Each row comes from the steps of one path. Every step used is in the known rows, and no mark comes twice. Write the path behind each row, first mark first.
Known rows:
tivik, zonug: [  0 -31  23   2   6   7  11 -16  19  -8  -7 -10   0  10  18   3  21  -5
  24   8  31   1   1  13  22  -5 -19 -18   7 -18]
limegi, rurun, bizas, pinefur: [-11   2  24   6  22  -8   6  -1   3   1   3   0 -31 -12 -11  12  16  -1
  -9  22  -4 -13  25 -23   7   5 -21  34  32  15]
zonug, bizas, pinefur, lofopud, limegi: [ 44 -17  31   2  26 -21   4  14  54 -16  12   4  -6  14   1  48  29 -46
  14 -27   8  16  -8  -5  10   7  13  -9   1   1]
bano, bizas, rurun, limegi: [ 28  16  25  33  33 -22  -1  -1  10  -3  19 -12 -12  14  -6  14  19 -47
  17  -5  25   2  41 -17 -14  -6 -22  19   1 -16]
tomuf, pinefur, zonug, bizas, rurun, lusim: [ 35 -22  15  10  31  22 -30 -25  69 -17  36 -27 -11  30 -48  27   0 -34
   5 -52  19  15  49   1  20   6 -16  -2  23  -4]
bizas, pinefur, zonug, tomuf: [ 25 -31  29   2  28  -7 -26   0  86 -15  12  -7  -1   3 -15  21   0 -34
  -7 -26  19  -6  21 -12  22  13  18   4  26 -21]
bizas, dezos: [ 20   1   9  11  48  -5 -17   1   9   6 -12  -2  -2 -10   3  11  18 -24
  -4  -3  38   0  30   2 -10  -5 -23   1   5   0]
lofopud, pinefur, zonug, bizas: [-21 -27  29 -19 -17  17 -36   5  64   0 -15  12   5  26 -17   8   8 -28
  -5 -46  10  26  51  18  22  15   3  -5  16  24]
bano, bizas, pinefur, lofopud, limegi, rurun: [ 24  28  29  21  29 -55   4  21  29 -15  14  14  -9   8   1  27  26 -45
  25   0  12   3   4 -39  -5  -2   2  17  -8  29]
lofopud, pinefur, zonug, rurun: [-16  -7  33  -7  -3  -2 -27  -2  62   7  14 -22   6  23   3   3  -4 -26
  21 -37  29  30  40   5  32  13   4  -2  12  31]
tomuf, pinefur, lofopud, limegi, rurun, bizas, dezos: [ 27  15  19  13  26 -19   3   6   8  -2  25  -9   2 -50 -24  45  39 -44
  23   1   9   3  22 -21 -15   2 -26   8  14  63]
zonug, tomuf, pinefur, lofopud, limegi: [ 45 -14  20  -4  17  -5   3   2  71 -26  29 -13  18 -18  -6  49  29 -46
  24 -23   4   8 -17 -17  18   5   7 -15  -8  18]
limegi, rurun, lusim: [-39  29   2  -7  34   8   3 -22 -17  13  -1 -24 -29   3  -5 -12  13  10
   3   9  12   6  25 -23   9   7 -27  25   4  31]
tomuf, pinefur, lofopud, limegi, rurun: [ 21  19  16   7  22 -19  11   0  26  -6  23  -6  -1 -13   8  35  23 -36
  41  -6   8  10 -13 -29  10  -2  -6   2  -3  47]
pinefur, zonug, rurun, bizas: [ -5 -13  26  -1  -2  -4  -8  -9  34   4  25 -43   1  -2 -21   7   9 -23
  16 -19  11  16  35  16  19  15 -16   3  42  27]
tivik, bizas, pinefur, lofopud, limegi, rurun, lusim: [  3  21  30   1  20 -19  11  -7   5 -16  25   0 -16   7  19  28  32 -35
  28   7  23   7   0 -26  27   4   3  11 -10  30]
tivik, radetal, lusim: [ 13   6   2  10  19 -12   0 -36 -13   0  -8  -9 -11  19  35 -15  41  -7
  17  14  21 -22 -20  12  30 -25  -4 -14   4 -24]
pinefur, lofopud, limegi, rurun: [ -3  34  18  -2  29 -23  11   6   0  13  12 -10  -4 -12  23  25  33 -35
  38  -2  14  11 -10 -25   7   4   4  15  -6  51]
limegi, rurun, bizas, dezos: [ -6  14   8  10  26   0  -6  -2 -17  18  -6  -4 -14 -36 -23  10  28 -14
 -11  15  14  -7  48  -8 -17   0 -37  26  32  34]
tomuf, pinefur, zonug: [ 16 -21  18   1  15  -2 -22 -10  59 -19  11  -7   8   6  -9  11   0 -29
  22 -26  18   3  21  -2  16   4 -11  -6  18   9]
bizas, pinefur, lofopud, limegi, rurun: [ 16  24  29  11  44 -40  10  11  20   2  18   1 -16  -6  21  34  24 -33
  32   0  13   2 -12 -39  10   6  14  17  -3  26]
rurun, bizas, pinefur, lofopud, limegi: [  3   1  37   1  24 -32  12  15  19 -16  21  -4  -8 -12  -2  41  38 -34
  21   4  -1  -5   2 -11   8  15   4  12   6  23]
zonug, tomuf, pinefur, lofopud, limegi, rurun: [ 36   5  13   2  19  -6  11   0  58 -10  29 -15   8 -25 -12  46  24 -41
  24 -16   3   7 -14 -36  14   3   4  -1   1  36]
radetal, lusim: [  1  11   3   3  25   1  10 -22 -16   9  -1  -7  -5  23  22   5  31 -13
  16   5  27  -3  -9   6  16  -6 -11  -6  15 -13]
pinefur, lofopud, limegi: [  4  16  23  -4  30 -23   4  10  14   1  10 -10   7  -3  25  26  32 -40
  35  -9  19  13 -11  -7  11   5   6  -1 -14  31]
zonug, tomuf, pinefur, lofopud: [ 51 -28  18  -1  -2   4  -8 -10  91 -29  36 -16  23 -15 -22  35   9 -29
  17 -19  11   5 -19 -12  21   5  -5 -20  14   2]
tivik, zonug, tomuf, pinefur, lofopud, limegi, rurun, bizas, bano: [ 17 -35  39   7 -36   1   0   6  70 -28  51  -8  12 -47 -38  56  49 -21
  35   7  10   1   9 -17  25  16 -19 -18  28  18]

Which path is each row?
[ 20  11  26  22  48  -4   9 -11  -4  14  23 -25 -22   1  16  18  17 -39
  19  -1  30   2  26 -14   4   1 -10  21   4 -15] -> bizas, rurun, limegi
[ 29 -33  51  15   4 -28  34  -2  42 -19  45 -39   1   2   3  44  37 -29
  47  -1  15  14 -12   6  28   9  -1 -17  16   2] -> tivik, zonug, rurun, bizas, pinefur, lofopud, limegi
[-26 -13  23   4 -14   0 -29  13  15  -7  10   5  -9 -21 -21  11  25   5
  -1  15  15  -6  35   6  10  17 -35   8  33   2] -> rurun, bizas, bano
[  5 -36  31  -5  10  -1 -19  -3  69 -19  15 -13  -3 -14 -37  22  13 -27
 -18 -15  -1 -14  36  -8  17  21   4  14  43  -7] -> rurun, bizas, pinefur, zonug, tomuf
[-18  16  23   5  38 -18  22  11 -13   4   2   5 -33 -16  -3  23  32 -14
  -2  16 -12 -12  29 -32   5   6  -7  35  13  31] -> lofopud, limegi, rurun, bizas, pinefur
[ 10 -27  17   1  -8  11 -35  18  46  -4   0  14  -8   6 -23  20  19  -9
  -7 -14  24  14  27  16   9  10 -26 -15  25 -19] -> zonug, bizas, bano
[ 32   3  26   5  28 -21   7  15  40  -1  12   3 -17   4   0  43  27 -41
  15 -19   6  15  -6 -23  11   6  12   7   7  22] -> zonug, bizas, pinefur, lofopud, limegi, rurun
[ 35 -31   8  -2  16  17  -5 -12  71 -23   9  -8   5  -7 -21  21   5 -18
  -7 -15   6  -5   3 -10  17  -1 -15 -10  12 -12] -> zonug, tomuf, pinefur
[ 24 -14  44  19  35 -25   5  -8  48  -2  35 -45 -16   2  -2  17   2 -45
  25 -17  29  16  20  -8  13  17  10   5  29 -14] -> bizas, pinefur, zonug, rurun, limegi
[  7 -15  32   5  31 -20 -19   0  55 -11   3   2  -9  14   3   9  -2 -27
  10 -19  26  -5  21  -7  16  10  10   9  19 -12] -> bizas, pinefur, zonug
[ 18 -10  29  17  21 -36 -29  10  63 -31  -2  13  -2  26 -16   3  -2 -38
   3 -19  26  -3  36  -8   1   3  -4   6  14 -11] -> bano, bizas, pinefur, zonug
[ 34 -34  20   2  21   4  -6   2  53 -14  -5   9 -20  22 -11  22   9 -18
 -15 -17   7   4  12   2  10   1  -7  -3  20 -27] -> zonug, bizas, pinefur
[-25 -19  29 -19  -5  14 -35   2  77  -2  -1   1  14   6  -9   9   6 -31
  -8 -35  15   9  44  -3  29  17  17   4  11  21] -> lofopud, pinefur, zonug, tomuf
[  0   6  31   8   4 -23   5  -4  21  -8  27  -9 -15 -16 -18  24  19 -11
  14  19   2  -5  -2 -22  10   8 -15  25  34  25] -> limegi, rurun, bizas, pinefur, lofopud
[  8 -19  34   4   5  14 -43   2  69  10   6   8  -4  34 -13  23   5 -42
   4 -56  28  22  63   5  29   7   6   2  18   8] -> lofopud, pinefur, zonug, bizas, rurun
[-37 -14  38 -12 -21   3 -21  -2  47  10  18 -27   5   9 -18   4   5 -19
  11 -26   5  22  57  16  29  22  -9   7  31  44] -> lofopud, pinefur, zonug, rurun, bizas
[-10 -21  34   1  14 -14 -14  -2  38 -16   7  -8 -12  -5 -22  14  10 -21
   0  -6   7 -10  38   1  13  15  -4  19  38   4] -> rurun, bizas, pinefur, zonug
[ 32 -18  34  14  37 -24 -15  -3  67  -8  26 -29  -7  22  -2  15 -10 -31
  21 -28  29  10  13  -3  25   8   8  -3  27 -11] -> bizas, pinefur, zonug, rurun
[ -2 -11  16   2   5   2  10  -9  13   1  18 -37  -7  -1 -15  11  14  -7
   8  -2   3  10  18  12  15   5 -29   5  30  17] -> zonug, rurun, bizas
[ 33 -27  27  10  14 -26 -31   8  96 -33   5   8   5  15 -35  14  -2 -45
 -12 -26  18  -6  38 -13   6   8   8   3  18 -22] -> bano, bizas, pinefur, zonug, tomuf
[ 22 -30  29  -3 -18   8  30 -13  53 -23  36 -22  12 -36 -27  45  45 -29
  32   1  -5   1  -2 -16  21   5 -11 -10  21  32] -> tivik, zonug, tomuf, pinefur, lofopud, limegi, rurun, bizas
[ 58 -29  29  21  22  13 -10 -16  62 -10  37 -25 -10   7 -32  34   9 -63
  17 -46  19  14  43  -3   6   6  -9  -1  31 -15] -> tomuf, pinefur, zonug, bizas, rurun, limegi
[ 18  -2  17  -5  -1   0  15  -2  46 -14  36 -20   6 -41 -34  49  36 -35
  16  -4 -19   3   1 -30  10  10  -8   6  22  53] -> zonug, tomuf, pinefur, lofopud, limegi, rurun, bizas
[ 17 -30  23   7  -8   3  -9 -14  60 -17  38 -41   5  -5 -35  21  -1 -29
  22 -25   4  10  28  10  22  11 -24  -6  44  23] -> tomuf, pinefur, zonug, rurun, bizas
[ 36 -19  19  13  27   5 -33  -6  56   8  17 -11  -6  27 -18  25   6 -46
   8 -50  28  10  41   9  19   2  -1   1  27 -10] -> pinefur, zonug, bizas, rurun
